Known rows, with every step that occurs
sepote > giri > kades: [-0.47 -2.40  0.96 -2.67  0.06 -2.06  1.56 -0.34  1.77 -2.72 -4.86 -0.64
  1.21  0.81  6.60 -1.95 -1.30]
vevu > rema > balo > difele: [ 0.83  2.93  0.24 -0.21 -0.17  2.39 -0.29  0.48 -0.70 -0.11 -0.22 -0.89
  0.32 -0.91 -1.66  4.01 -1.47]
rema > sepote > difele > balo: [ 0.41 -0.29 -2.01 -2.86  1.27  0.52  1.26 -1.00  1.65  2.63  1.09  0.85
 -4.12 -0.49 -0.35 -3.77  0.28]
balo > rema: [-1.44 -1.47 -0.29  0.87 -2.57 -0.37 -1.84  1.93  0.37 -1.86  0.81 -1.72
  1.65 -0.88 -2.00  1.60  3.58]
rema > sepote > giri: [ 0.40 -1.64 -3.49 -1.69  0.78 -4.22  2.64 -2.71 -2.05  2.04 -2.79  3.00
 -0.19  1.30  2.79 -2.57  0.70]
rema > balo > giri > kades: [ 2.40  2.57 -0.05  0.32  1.71 -1.04 -0.71  1.21 -3.00  0.96 -4.59 -0.06
  0.42  4.78  3.71  1.68 -3.48]
balo > rema > sepote > difele: [-0.81 -2.47 -4.45 -1.69 -1.88 -0.45 -0.45 -0.85  1.38  0.03  1.58  0.77
  1.35  0.08 -3.21  0.61  2.24]
balo > giri: [ 0.06  0.88  0.06  1.04 -0.66 -2.07 -2.06  0.51 -2.01  0.77 -3.26 -0.73
  2.97  3.23 -0.10 -0.75  1.02]
rema > balo > difele > sepote > giri: [ 1.64  0.24  1.54 -0.06  1.12  1.26 -0.62 -0.61 -1.88  2.75 -1.68  0.58
 -1.78 -0.39 -0.06  0.10 -1.14]
difele > sepote > rema > balo > giri: [-0.71  1.05 -1.41  1.68 -0.55 -2.59  1.52 -3.49 -1.30 -0.94  1.85  2.71
  3.04 -0.36 -0.81 -0.82  2.09]
balo > difele: [ 0.06 -1.84  3.33  0.25 -1.96  3.24 -4.82  1.93  3.32  0.15  0.21 -3.79
 -1.76 -2.55 -2.05 -0.48  2.55]
giri > kades: [ 0.44  1.12  1.79 -1.94 -0.90 -0.34 -1.11  2.00  4.35 -5.18 -2.62 -3.92
 -0.96  0.65  6.61 -1.23  0.61]
difele > balo > rema > sepote > giri: [-0.92 -2.47  3.07  1.03  1.33 -0.92  2.32  1.74 -2.53  0.18  2.49  0.14
 -0.99 -0.59 -2.83 -2.43 -0.48]
rema > balo > difele > sepote: [ 1.86  1.47  1.80  0.42  0.79  1.84 -1.64  0.19 -1.32  2.42 -0.76 -0.40
 -2.69 -0.67 -0.47  0.35 -0.19]
vevu > rema > balo > difele > sepote: [ 0.76  3.40  0.12 -0.48 -0.11  1.75  0.60 -0.92 -1.01 -0.48  0.37 -0.13
  0.96 -1.17 -2.14  2.94 -0.89]
vevu > rema > balo > giri: [ 0.83  4.25 -1.35  0.23  0.47 -0.19  1.06 -0.21 -3.32  0.18 -1.89  0.61
  2.61  1.94 -0.68  3.89 -2.22]

Rows
[ 1.96  0.81  1.99  0.81  0.73  2.82 -2.95  2.15 -0.91  2.94 -1.61 -1.52
 -3.63 -0.28  0.30  1.88 -1.00]	rema > balo > difele
[-0.69 -1.24  3.33  1.52  0.96 -0.31  1.35  2.54 -2.01 -0.17  3.37 -0.85
 -1.89 -0.83 -3.24 -2.24  0.44]	difele > balo > rema > sepote
[-1.05 -0.32  2.71 -2.87  0.69  4.87 -0.83  2.08  4.69  1.56  1.58 -2.69
 -5.52 -3.15 -0.88 -3.57  0.10]	sepote > difele > balo
[-0.88  1.20 -1.04  1.33 -0.67 -1.88  1.63 -2.96 -0.25 -1.26  2.49  2.13
  1.20 -1.98  0.06 -0.93  2.92]	difele > sepote > rema > balo
[-0.62 -2.54  3.26  0.31  1.38 -0.98  2.54  1.76 -1.42 -1.52  2.05 -0.35
 -0.45  0.14 -1.41 -2.49 -1.47]	difele > balo > rema > sepote > giri > kades
[-1.55 -1.68  1.92 -2.54 -0.09  4.71 -0.91  2.03  4.40  0.76  2.65 -2.33
 -3.47 -2.90 -3.05 -2.23  0.12]	sepote > difele > balo > rema
[ 1.99  2.69 -0.32  1.39  1.62 -0.90 -1.01  1.17 -4.64  3.36 -4.01  0.69
 -0.33  3.75  1.70  1.73 -2.09]	rema > balo > giri
[ 0.16  1.94 -2.78 -3.17  0.36  0.06  2.71 -2.25  1.20 -1.69  0.61  0.77
  2.37  1.26 -1.57  0.14 -2.39]	vevu > rema > sepote > difele > balo > giri > kades
[-0.78 -0.84 -1.45  2.98 -0.73  0.12 -0.79  0.76  0.44 -0.16  1.70  0.86
  0.01 -1.07  1.27  3.71  0.30]	sepote > rema > balo
[-0.59 -2.36 -0.47  2.98 -1.19  1.75 -2.33  0.71  1.57  0.04  2.45  0.16
  0.43 -1.63 -0.99  3.97 -0.16]	sepote > rema > balo > difele
[-0.59 -1.03 -2.04  3.41 -0.58 -0.86 -0.94  0.03 -1.05  0.35  0.79  1.69
  2.75  1.20  0.01  3.90 -0.90]	sepote > rema > balo > giri
[-0.43  0.97 -1.26  0.91 -0.51 -2.68  1.73 -3.48 -0.16 -2.63  1.44  2.20
  3.59  0.31  0.61 -0.84  1.11]	difele > sepote > rema > balo > giri > kades
[-0.81 -0.52  2.11 -2.40  0.86  3.93 -0.99  1.38  3.21  2.07  0.64 -1.84
 -2.86 -0.86 -2.12 -3.37 -1.12]	sepote > difele > balo > giri
[-1.89  0.33 -0.66  1.08 -1.84 -2.20  1.18 -3.11  1.46 -2.67  3.19  1.22
  1.98 -2.90 -0.41 -2.17  4.82]	difele > sepote > rema
[-0.29 -1.11 -1.88  2.69 -0.50 -0.97 -0.76  0.05  0.07 -1.38  0.36  1.18
  3.26  1.92  1.43  3.85 -1.88]	sepote > rema > balo > giri > kades
[ 0.79 -1.71 -3.24 -2.74  0.84 -4.32  2.95 -2.68 -0.43 -0.36 -3.41  2.25
  0.56  2.29  4.85 -2.60 -0.72]	rema > sepote > giri > kades
